Each row was made from one path, in order. Every step used is in the known rows, and no mark comes twice. Write each row's path.
Known rows
nabonon, fusag: -0.71 2.01 -4.35 -0.07 -2.72 -2.13 -0.23 1.37 -1.50 -2.26 1.94 -1.24
 1.08 -0.35 5.04 -1.45 -1.42 -1.35 5.07 0.08
vibod, famo, favo: 1.54 0.47 0.85 -0.03 0.74 -0.36 -1.25 -1.77 3.57 -3.34 -0.94 2.46 -0.01
 -5.57 1.43 1.41 -1.22 0.38 -0.92 -4.38
keti, favo, nofu, regom, nabonon: -1.66 -1.08 2.20 -1.65 -1.44 1.46 -0.83 -1.02 -3.99 3.01 2.35 -2.92 1.66
 3.96 -3.35 -0.42 0.14 -1.20 -0.30 1.44
regom, nabonon, keti, favo, vibod, famo: -1.53 0.58 -3.25 1.72 2.37 1.57 0.01 1.62 -1.72 2.46 3.96 1.28 -2.90
 0.60 -2.56 0.05 1.78 6.10 0.34 -1.14
famo, favo, vibod: 2.30 -0.66 0.62 -1.79 4.68 -0.99 0.55 -0.02 4.03 -1.85 -1.51 -0.43 -0.56
 -1.50 1.55 0.36 -0.27 -0.92 -0.57 -0.38
nabonon, keti, favo: -2.24 0.60 -5.04 2.21 -1.49 -3.99 -1.16 2.01 -5.92 5.70 3.89 0.92 0.17
 1.45 -4.80 -0.61 -0.92 3.09 0.11 -0.19
nabonon, keti, favo, nofu, regom: -1.47 -1.37 -2.41 2.59 -3.25 -3.63 -0.88 1.18 -6.61 4.29 2.15 0.15 1.69
 2.78 -5.92 -0.19 -2.28 1.94 -2.19 1.73
nofu, regom, nabonon: -1.82 -0.93 0.96 1.82 -2.50 0.82 2.91 -1.70 -0.09 0.28 3.94 -1.39 -2.14
 3.66 2.43 -0.54 5.26 -0.95 0.71 1.08
favo, vibod, famo: -0.22 2.11 0.12 0.23 3.57 -0.87 0.05 0.35 2.43 -0.92 -1.31 -1.05 -1.77
 -4.15 -2.82 1.24 0.43 3.60 0.32 -3.42
nofu, regom, nabonon, fusag: -1.56 -0.59 -0.19 0.92 -3.27 -0.22 2.75 -0.81 -0.09 -1.61 3.35 -1.64
 -1.08 3.45 4.22 -0.78 3.70 -0.80 2.87 2.55
keti, favo: -2.66 1.53 -1.14 -2.06 0.14 -1.37 -1.61 0.20 -3.53 5.18 3.42 -2.14 0.98
 0.99 -3.53 -0.58 0.13 -0.20 2.23 -1.02
vibod, regom: -0.51 0.13 0.13 -0.35 -3.49 0.51 0.91 -1.22 1.22 -1.71 -0.83 0.23 -0.44
 -1.16 1.59 -0.20 -1.90 -2.49 0.83 0.39
famo, vibod, regom: 3.76 0.27 0.73 0.48 -0.66 -0.92 -0.44 0.24 0.72 -3.32 -2.44 2.57 -1.50
 -1.17 0.73 0.09 0.22 -3.66 -0.75 -1.77
keti, favo, vibod: -2.16 1.65 -0.05 -2.97 3.96 -1.88 -1.00 1.09 -1.81 5.31 1.41 -3.50 0.29
 0.86 -6.10 0.13 0.29 1.74 1.79 -0.18
vibod, famo, favo, nofu, regom: 2.37 -1.35 3.51 0.33 -1.11 -0.06 -0.97 -2.60 2.91 -4.60 -2.91 1.55 1.41
 -4.10 0.12 1.88 -2.59 -0.62 -3.31 -2.60
famo, vibod, regom, favo, nofu: 5.60 -0.17 2.35 0.59 0.75 1.52 -1.21 -0.10 1.34 -3.69 -5.64 3.20 1.79
 -1.92 2.31 0.45 -1.21 -3.57 -2.22 -1.76
vibod, famo: -0.83 2.03 -0.73 1.68 -0.95 -0.35 -0.95 -0.94 0.66 -1.29 0.89 0.97 -0.89
 -4.64 -0.09 0.83 -0.02 1.58 0.60 -5.13
regom, nabonon, keti, favo: -2.10 0.01 -4.86 1.93 -0.16 1.88 0.18 1.51 -4.05 3.48 6.20 1.14 -2.37
 2.98 0.21 -1.40 2.15 3.01 1.24 -0.13
regom, nofu: -0.89 0.53 -1.14 -2.19 1.57 -0.43 -2.61 1.48 1.20 -0.45 0.49 -0.32 -0.68
 -1.24 4.30 -1.58 1.47 -3.89 0.09 -0.74
favo, vibod, regom, nofu: 0.14 -0.03 1.80 -3.49 3.50 -0.55 -0.27 1.23 4.73 -2.02 -4.20 -1.41 -1.42
 -1.99 0.02 0.23 -0.92 -1.10 -0.57 2.05
nofu, regom: -1.78 -0.36 1.15 1.63 -3.66 -3.04 2.01 -1.59 -0.92 1.24 1.93 -1.81 -0.29
 2.12 -0.44 0.01 3.07 -1.79 0.13 0.80
famo, vibod, regom, nofu: 4.03 -0.49 1.64 -1.65 1.36 -0.89 -2.27 1.19 2.37 -4.11 -3.92 2.86 -1.44
 -1.75 2.24 -0.27 0.37 -5.11 -1.80 -0.85
nofu, regom, nabonon, tidus: -3.33 0.42 2.25 2.51 -3.21 -0.91 1.68 -1.26 0.25 -0.76 2.88 -1.77 -1.77
 2.24 2.71 -0.18 6.66 -0.50 2.37 1.78

Which path is each row?
0.00 -1.57 1.60 1.74 -4.13 -0.02 0.39 -1.40 -2.60 -1.53 -0.09 -2.15 1.66
 1.89 0.33 -0.53 -0.65 -3.46 -1.75 0.88 | favo, nofu, regom
-1.29 -0.11 -2.88 0.57 0.46 -3.81 -0.24 2.18 -3.03 4.52 0.39 0.45 -0.28
 0.81 -6.91 0.48 -2.54 4.51 -0.81 1.77 | nabonon, keti, favo, vibod, regom
0.01 0.15 0.67 -1.34 2.60 2.76 2.23 0.12 3.60 -2.13 -1.02 -1.27 -2.88
 -0.07 0.91 0.05 0.66 0.89 1.09 1.33 | favo, vibod, regom, nabonon
-1.80 0.17 -4.32 1.52 2.24 1.52 0.63 2.17 -2.84 3.52 5.06 0.19 -2.87
 2.91 -1.36 -1.01 2.18 4.34 1.00 0.40 | regom, nabonon, keti, favo, vibod
2.89 -1.88 3.03 -4.62 4.90 -0.59 -0.39 -0.06 7.11 -4.06 -5.07 0.58 -0.34
 -2.50 2.23 0.69 -2.06 -2.52 -2.11 1.96 | famo, favo, vibod, regom, nofu
-0.31 -0.10 -1.27 -1.19 -3.21 3.34 1.50 -0.38 2.06 -4.73 0.65 0.50 -1.23
 0.19 6.45 -1.04 -1.24 -1.42 3.64 2.08 | vibod, regom, nabonon, fusag
-1.19 -1.03 -1.67 0.43 -2.59 2.27 0.76 -0.01 -0.68 0.52 1.89 1.90 -1.76
 1.39 0.08 -0.34 -1.06 1.36 0.34 2.04 | vibod, regom, nabonon, keti, favo
-0.33 -1.79 -1.21 0.43 -2.89 3.51 0.25 -0.04 -1.46 -0.88 0.79 1.67 -0.72
 1.55 0.13 -0.52 -2.85 0.49 -0.91 2.27 | vibod, regom, nabonon, keti, favo, nofu
-0.09 0.76 4.15 1.24 1.74 -2.27 1.88 -1.68 3.52 1.37 -3.43 -0.59 1.82
 -1.53 -1.96 2.19 2.80 3.07 -1.30 -0.49 | nofu, regom, favo, vibod, famo
0.66 0.67 1.19 -0.36 -1.24 1.72 0.71 -1.46 3.03 -0.54 -3.39 1.57 2.36
 -2.19 3.39 0.44 -1.46 -1.06 0.23 -0.06 | vibod, regom, favo
1.68 0.80 -0.09 1.45 0.75 3.31 -1.05 -0.50 -0.40 -0.04 -2.11 0.19 4.43
 -1.35 4.69 -0.57 -1.16 -1.56 -0.59 -2.22 | regom, favo, nofu
-1.27 0.30 -0.28 -1.86 -0.52 0.76 -2.61 0.07 -4.79 3.18 1.69 -2.60 2.62
 1.55 -3.32 -0.83 -2.71 -1.73 0.55 -0.48 | keti, favo, nofu
1.78 -0.27 1.99 -0.10 -1.79 3.33 -0.13 -1.57 2.20 -2.28 -4.76 1.27 3.64
 -1.98 3.52 0.33 -3.73 -2.39 -1.08 0.32 | vibod, regom, favo, nofu
0.76 2.13 0.01 0.32 5.30 0.71 0.66 0.62 2.57 2.10 -2.45 -0.63 2.10 -1.78
 1.97 0.32 1.65 1.89 0.81 -1.80 | regom, favo, vibod
3.03 -0.73 -0.62 0.70 0.46 0.50 -0.56 1.29 -1.13 -0.94 -0.24 3.72 -2.18
 1.10 -1.08 -0.17 0.81 -0.56 -1.03 -0.53 | famo, vibod, regom, nabonon, keti, favo
-1.53 0.90 0.69 -4.87 2.67 0.02 -0.06 0.98 0.49 1.59 -0.13 -2.73 0.01
 1.07 -3.33 0.07 -1.53 2.09 3.29 2.69 | keti, favo, vibod, regom, nabonon, fusag
0.13 -2.50 -0.42 3.64 -3.88 1.76 1.15 -0.53 -3.36 -1.62 1.77 -0.39 -0.03
 3.50 1.34 -0.86 0.30 -1.05 -2.32 1.58 | favo, nofu, regom, nabonon, keti
-1.97 2.20 0.98 -2.70 4.22 -1.96 -1.63 0.47 -0.43 4.14 0.13 -2.31 0.15
 -1.87 -7.53 1.20 -0.55 3.99 1.16 -2.08 | keti, favo, vibod, famo
-1.33 -0.54 -2.08 -1.12 1.83 -3.82 -1.74 2.94 -1.67 3.91 -0.73 0.77
 -0.26 0.29 -5.92 0.18 -2.27 3.41 -1.73 2.48 | nabonon, keti, favo, vibod, regom, nofu
-2.51 -1.38 -0.65 2.43 -2.75 -1.33 2.10 -0.38 -3.00 3.49 4.62 -0.14
 -1.59 4.71 -2.09 -0.21 3.79 2.24 -0.47 2.34 | nofu, regom, nabonon, keti, favo
2.78 -3.03 2.83 -0.32 -1.35 -0.21 0.14 -2.11 1.37 -3.55 -1.82 -0.07 2.18
 0.46 2.65 0.18 -1.84 -4.45 -3.01 1.16 | famo, favo, nofu, regom
4.65 0.50 1.63 0.46 1.24 0.14 -0.58 0.02 2.22 -2.35 -4.52 3.61 0.70
 -2.05 2.26 0.58 0.46 -2.66 -0.99 -2.18 | famo, vibod, regom, favo
0.93 2.62 1.07 0.52 5.33 0.60 -0.10 -0.11 4.08 0.89 -3.73 0.64 1.99
 -4.62 0.46 1.52 0.92 3.94 0.13 -3.76 | regom, favo, vibod, famo
0.23 -1.77 0.52 1.14 -3.90 2.34 0.95 -0.85 -2.06 -3.89 1.04 -1.96 0.98
 3.14 3.87 -1.09 -0.28 -2.58 0.47 2.15 | favo, nofu, regom, nabonon, fusag
